Each row comes from the steps of one walk. Every step used is in the known rows, and no mark comes twice. Write the walk behind each row, first mark first.
Known rows
mivi-madakaz-ruvas-vogi: 3 -3 2 -1 1 -3 16 -2 16 5 0 5 -12 10 5 3 -6 8 15 -2 -2 -6 -17 -23 6 -6 -4 14 -9
bugom-patibam-mivi-madakaz-ruvas-vogi-raku: 4 -5 5 -4 5 -4 19 -6 11 7 -4 6 -8 11 -16 3 -7 -7 12 -17 -15 -10 -13 1 10 -1 2 13 -10
bugom-madakaz-ruvas-mazo: 2 -10 -7 6 -3 17 3 6 1 4 -3 21 -5 -1 -17 9 -6 19 8 -7 -12 -4 -18 8 -3 -9 -3 18 -1
ruvas-madakaz-bugom-patibam: -2 2 3 0 2 -4 5 -1 1 -3 1 10 -5 18 -4 4 -3 6 -3 11 -5 -7 4 28 -6 1 -11 -7 -5
bugom-madakaz: -5 -4 -11 -10 2 8 -1 2 10 3 3 18 -5 18 5 -1 -1 4 7 12 1 -8 -6 8 -4 -1 -4 -8 -7
ruvas-madakaz-bugom: 2 3 -4 -2 -3 -5 0 2 8 -4 4 7 -8 15 10 1 -2 14 1 20 12 -10 -4 0 -2 -1 -14 -11 -5
sizadu-patibam-mivi-foval-gadi: -2 1 -1 -16 -5 -3 -7 0 -3 11 -12 8 -7 -6 10 0 1 -12 2 0 9 -14 1 -8 1 -5 -6 17 -3
sizadu-patibam-mivi: 7 -1 -4 -9 2 -13 -9 -5 4 8 -9 11 -6 10 0 1 4 2 6 5 17 -12 -6 -10 -5 -4 -11 3 -3
madakaz-bugom-patibam-sizadu: 12 -2 -1 -4 6 -6 9 2 2 -1 -2 6 -14 15 -10 2 -6 -2 -3 3 -12 -2 5 17 -7 -6 -3 1 -9
mivi-foval-gadi: -5 3 -4 -13 -6 11 -1 3 4 3 -3 7 -8 3 20 -5 -6 -5 1 7 5 -11 -1 -6 6 -4 -3 7 -4
sizadu-patibam-bugom-madakaz: -11 1 -8 -14 -3 18 -15 6 -1 5 1 13 -2 11 -7 5 4 -10 -2 21 -2 -1 4 8 -18 -4 -10 3 -16
sizadu-patibam-bugom: -1 7 -5 -10 -4 10 -17 2 0 1 -1 5 -4 11 -1 0 3 -6 -4 19 10 -3 4 -10 -14 -7 -16 4 -13
madakaz-bugom-patibam: 4 1 4 1 3 -5 2 -2 0 -2 -1 8 -5 19 -6 3 -5 6 -3 5 -11 -3 10 22 -7 0 -7 -2 -7
semevu-sizadu-patibam-mivi-foval-gadi: -13 2 -3 -3 -11 -5 -5 -1 9 19 -22 11 -4 5 7 2 7 -8 3 -2 15 -17 -9 -14 -2 -6 -5 16 6
patibam-bugom-madakaz: -9 4 -12 -12 -5 28 -11 7 6 -2 6 12 -1 17 4 -3 -1 -7 0 22 -2 0 5 6 -10 -2 -6 -10 -18
madakaz-mivi-foval-gadi: -3 4 -4 -12 -7 6 1 1 4 3 -6 7 -5 3 17 -7 -3 -2 1 6 2 -11 2 -11 9 -4 -2 2 -5
bugom-madakaz-ruvas: -5 -6 -5 -6 1 11 3 4 8 2 1 16 -7 12 3 6 -2 13 6 11 -6 -4 -15 7 -2 -3 -3 -6 -10
mivi-patibam-bugom-madakaz-ruvas: -7 5 -7 -19 -9 25 -5 6 4 -3 6 21 -2 15 -1 16 -2 5 -8 19 -8 5 8 12 -16 -6 -3 -5 -27
ruvas-vogi-raku: 0 -1 -9 -1 5 3 6 -2 21 2 7 7 -10 21 -6 -3 -1 0 14 4 11 -7 1 -18 8 -4 -7 4 -1
sizadu-patibam: 3 -1 -4 -8 3 -9 -7 -4 5 6 -5 11 -8 12 0 3 3 4 3 9 14 -10 -7 -7 -8 -6 -14 6 -1
semevu-sizadu: -7 2 -8 7 -6 -1 0 -3 23 7 -9 12 -4 29 9 -2 4 11 6 10 18 -12 -19 -14 -5 -4 -9 -7 5
mivi-madakaz-bugom-patibam-sizadu: 16 -3 1 -12 3 -13 15 0 2 2 -6 4 -13 11 -7 2 -11 -6 -4 -3 -19 -9 -9 14 -7 -3 -1 7 -11
foval-mivi-patibam-bugom-madakaz-ruvas: -9 4 -7 -20 -13 23 -7 3 4 -1 2 21 0 14 -1 14 1 4 -5 9 -8 3 9 5 -14 -6 -3 -5 -28
semevu-sizadu-patibam: -8 0 -5 5 -4 -11 -5 -4 16 13 -14 14 -4 23 -2 6 9 7 4 7 20 -13 -18 -12 -12 -6 -14 5 7
sizadu-patibam-mivi-foval: -1 -2 -5 -18 0 -7 -5 -3 2 7 -8 18 -4 -2 7 -3 10 -4 7 -3 19 -20 -9 -2 -2 -2 -7 9 2
patibam-mivi-madakaz-ruvas-mazo: 20 -5 -3 3 -8 0 5 0 2 7 -12 10 -5 -7 -7 3 -10 18 8 -19 -3 -15 -32 -15 4 -9 -5 23 -3
bugom-madakaz-mivi: -3 -4 -11 -8 1 3 1 0 10 3 -1 18 -2 18 2 -3 2 7 7 12 -1 -7 -4 4 -1 -1 -2 -13 -7
madakaz-bugom-patibam-mivi-foval-gadi: 0 3 6 -7 -5 0 2 2 -8 4 -8 5 -5 1 4 -1 -7 -10 -3 -5 -16 -8 19 21 3 0 1 9 -9
sizadu-patibam-bugom-madakaz-ruvas-mazo: -4 -4 -5 2 -8 28 -11 11 -9 6 -5 17 -3 -8 -29 14 -1 5 -1 0 -15 2 -7 8 -17 -12 -9 29 -10

Which walk is each row?
17 0 0 -12 -2 -28 -3 -3 0 10 -12 5 -7 2 1 6 -3 4 1 2 4 -16 -12 -11 -8 -1 -11 11 -8 -> sizadu-patibam-mivi-madakaz-bugom
8 4 -7 -15 -3 -11 0 -7 12 -1 -1 19 -3 22 4 6 1 14 -1 9 12 -7 7 -6 -6 -5 -6 -9 -9 -> madakaz-mivi-patibam
13 1 -3 -9 -8 -15 2 -3 6 3 -5 4 -5 10 10 -1 -7 8 3 0 0 -15 -14 -17 -1 -1 -10 1 -10 -> foval-mivi-madakaz-bugom
-2 1 -9 -7 -17 30 -7 6 -2 2 -2 26 2 1 -21 17 -3 10 -3 -8 -14 3 6 5 -15 -13 -3 19 -19 -> foval-mivi-patibam-bugom-madakaz-ruvas-mazo
8 -1 1 -13 1 -10 6 -9 3 7 -9 10 -2 15 2 -4 -6 -7 4 -7 -7 -15 -13 12 -1 2 -2 0 -10 -> bugom-patibam-mivi-madakaz
-2 0 -7 -14 -2 1 3 -2 9 -2 -2 16 -1 6 15 -11 5 6 6 4 12 -16 -7 -5 6 -1 -4 -6 0 -> madakaz-mivi-foval
18 -7 1 0 -6 -10 1 -2 -5 14 -18 13 -6 -14 -17 10 -5 13 6 -20 -2 -16 -32 -14 -4 -10 -9 35 0 -> sizadu-patibam-mivi-madakaz-ruvas-mazo
9 0 5 -7 1 -13 8 -3 1 2 -5 6 -5 14 -2 3 -10 2 -3 1 -18 -10 -6 18 -7 2 -5 4 -10 -> mivi-madakaz-bugom-patibam
4 12 -9 -17 -11 10 -10 -1 8 -5 2 13 1 21 4 3 1 4 -8 19 9 1 19 -8 -11 -6 -9 -10 -21 -> madakaz-mivi-patibam-bugom
-2 -2 1 5 3 5 10 -1 16 1 3 6 -12 13 1 2 -1 12 16 2 5 1 -1 -19 6 -9 -6 7 -6 -> madakaz-ruvas-vogi
1 0 3 -10 0 -3 5 -2 -3 -1 -4 14 -1 4 2 -4 1 -3 1 -7 -6 -13 7 27 0 3 0 1 -3 -> madakaz-bugom-patibam-mivi-foval
3 0 -1 -7 4 -3 1 -7 3 3 -5 12 -2 19 -2 -5 -1 -3 5 -3 0 -8 2 16 -1 -1 -4 -6 -7 -> bugom-patibam-mivi
6 1 -1 2 -9 -29 -1 -3 11 18 -21 7 -4 13 -2 8 3 7 1 -1 9 -19 -24 -16 -11 -2 -11 10 1 -> semevu-sizadu-patibam-mivi-madakaz-bugom
-16 6 -9 -18 -13 32 -7 11 -1 2 -1 9 0 1 11 -6 -1 -16 -3 16 -14 -2 14 4 0 -3 2 -1 -19 -> patibam-bugom-madakaz-mivi-foval-gadi
-7 4 -12 -12 -7 23 -9 6 5 -1 3 11 1 17 1 -6 2 -3 0 21 -5 0 7 2 -6 -2 -4 -15 -20 -> patibam-bugom-madakaz-mivi
4 -1 -1 -5 5 -5 12 3 2 -3 1 8 -14 14 -8 3 -4 -2 -4 10 -7 -6 0 23 -6 -4 -7 -4 -7 -> ruvas-madakaz-bugom-patibam-sizadu
-8 4 6 -8 -6 2 5 3 -6 2 -6 7 -5 0 7 0 -5 -10 -4 1 -11 -11 12 27 4 1 -2 4 -7 -> ruvas-madakaz-bugom-patibam-mivi-foval-gadi
-8 2 -9 -13 -4 12 -14 5 -1 5 -3 13 0 10 -10 1 7 -7 -2 19 -4 0 8 2 -14 -4 -9 -3 -16 -> sizadu-patibam-bugom-madakaz-mivi
0 1 -8 -7 -13 32 -6 9 -1 0 2 25 0 2 -21 19 -6 12 -6 1 -15 5 6 13 -18 -12 -2 19 -17 -> mivi-patibam-bugom-madakaz-ruvas-mazo
-15 -2 -5 -5 1 24 -2 9 7 5 5 9 -9 7 -25 12 3 -10 6 11 -10 4 6 -4 -6 -7 -7 15 -16 -> sizadu-patibam-bugom-madakaz-ruvas-vogi-raku
9 2 3 0 2 -9 1 -3 -1 1 -5 7 -3 16 -5 0 -3 3 0 -1 -8 -5 11 19 -4 0 -5 -5 -8 -> madakaz-bugom-patibam-mivi
2 2 3 -2 1 -8 3 -2 0 -1 -2 9 -4 16 -3 0 -1 3 0 6 -2 -9 5 25 -3 2 -9 -10 -7 -> ruvas-madakaz-bugom-patibam-mivi
13 -2 -1 -10 -4 -8 6 -3 8 5 -8 6 -7 6 13 0 -6 11 7 -1 3 -15 -28 -17 5 -2 -5 -1 -12 -> patibam-mivi-madakaz-ruvas
-11 -8 -3 1 5 13 12 3 15 4 6 15 -10 14 -4 6 -1 8 18 3 -8 2 0 -1 2 -6 0 6 -9 -> bugom-madakaz-ruvas-vogi
-1 2 -8 -6 -2 -3 2 -3 12 -2 0 11 -4 18 10 -7 3 12 4 17 16 -12 -10 -7 4 -2 -12 -17 -3 -> ruvas-madakaz-mivi
-16 1 -9 -22 -6 18 -10 7 -2 4 -2 20 3 -2 -2 -2 11 -13 -1 12 -2 -8 4 10 -11 -2 -4 4 -11 -> sizadu-patibam-bugom-madakaz-mivi-foval
14 -7 5 4 -4 0 10 -4 -5 8 -14 14 -2 -5 -20 5 -11 9 4 -27 -20 -12 -24 12 0 -6 -1 26 -4 -> bugom-patibam-mivi-madakaz-ruvas-mazo
1 0 -8 -17 -2 2 0 -2 8 1 -2 16 -2 4 18 -10 5 0 9 -1 18 -20 -8 -3 6 0 -3 -4 0 -> patibam-mivi-foval
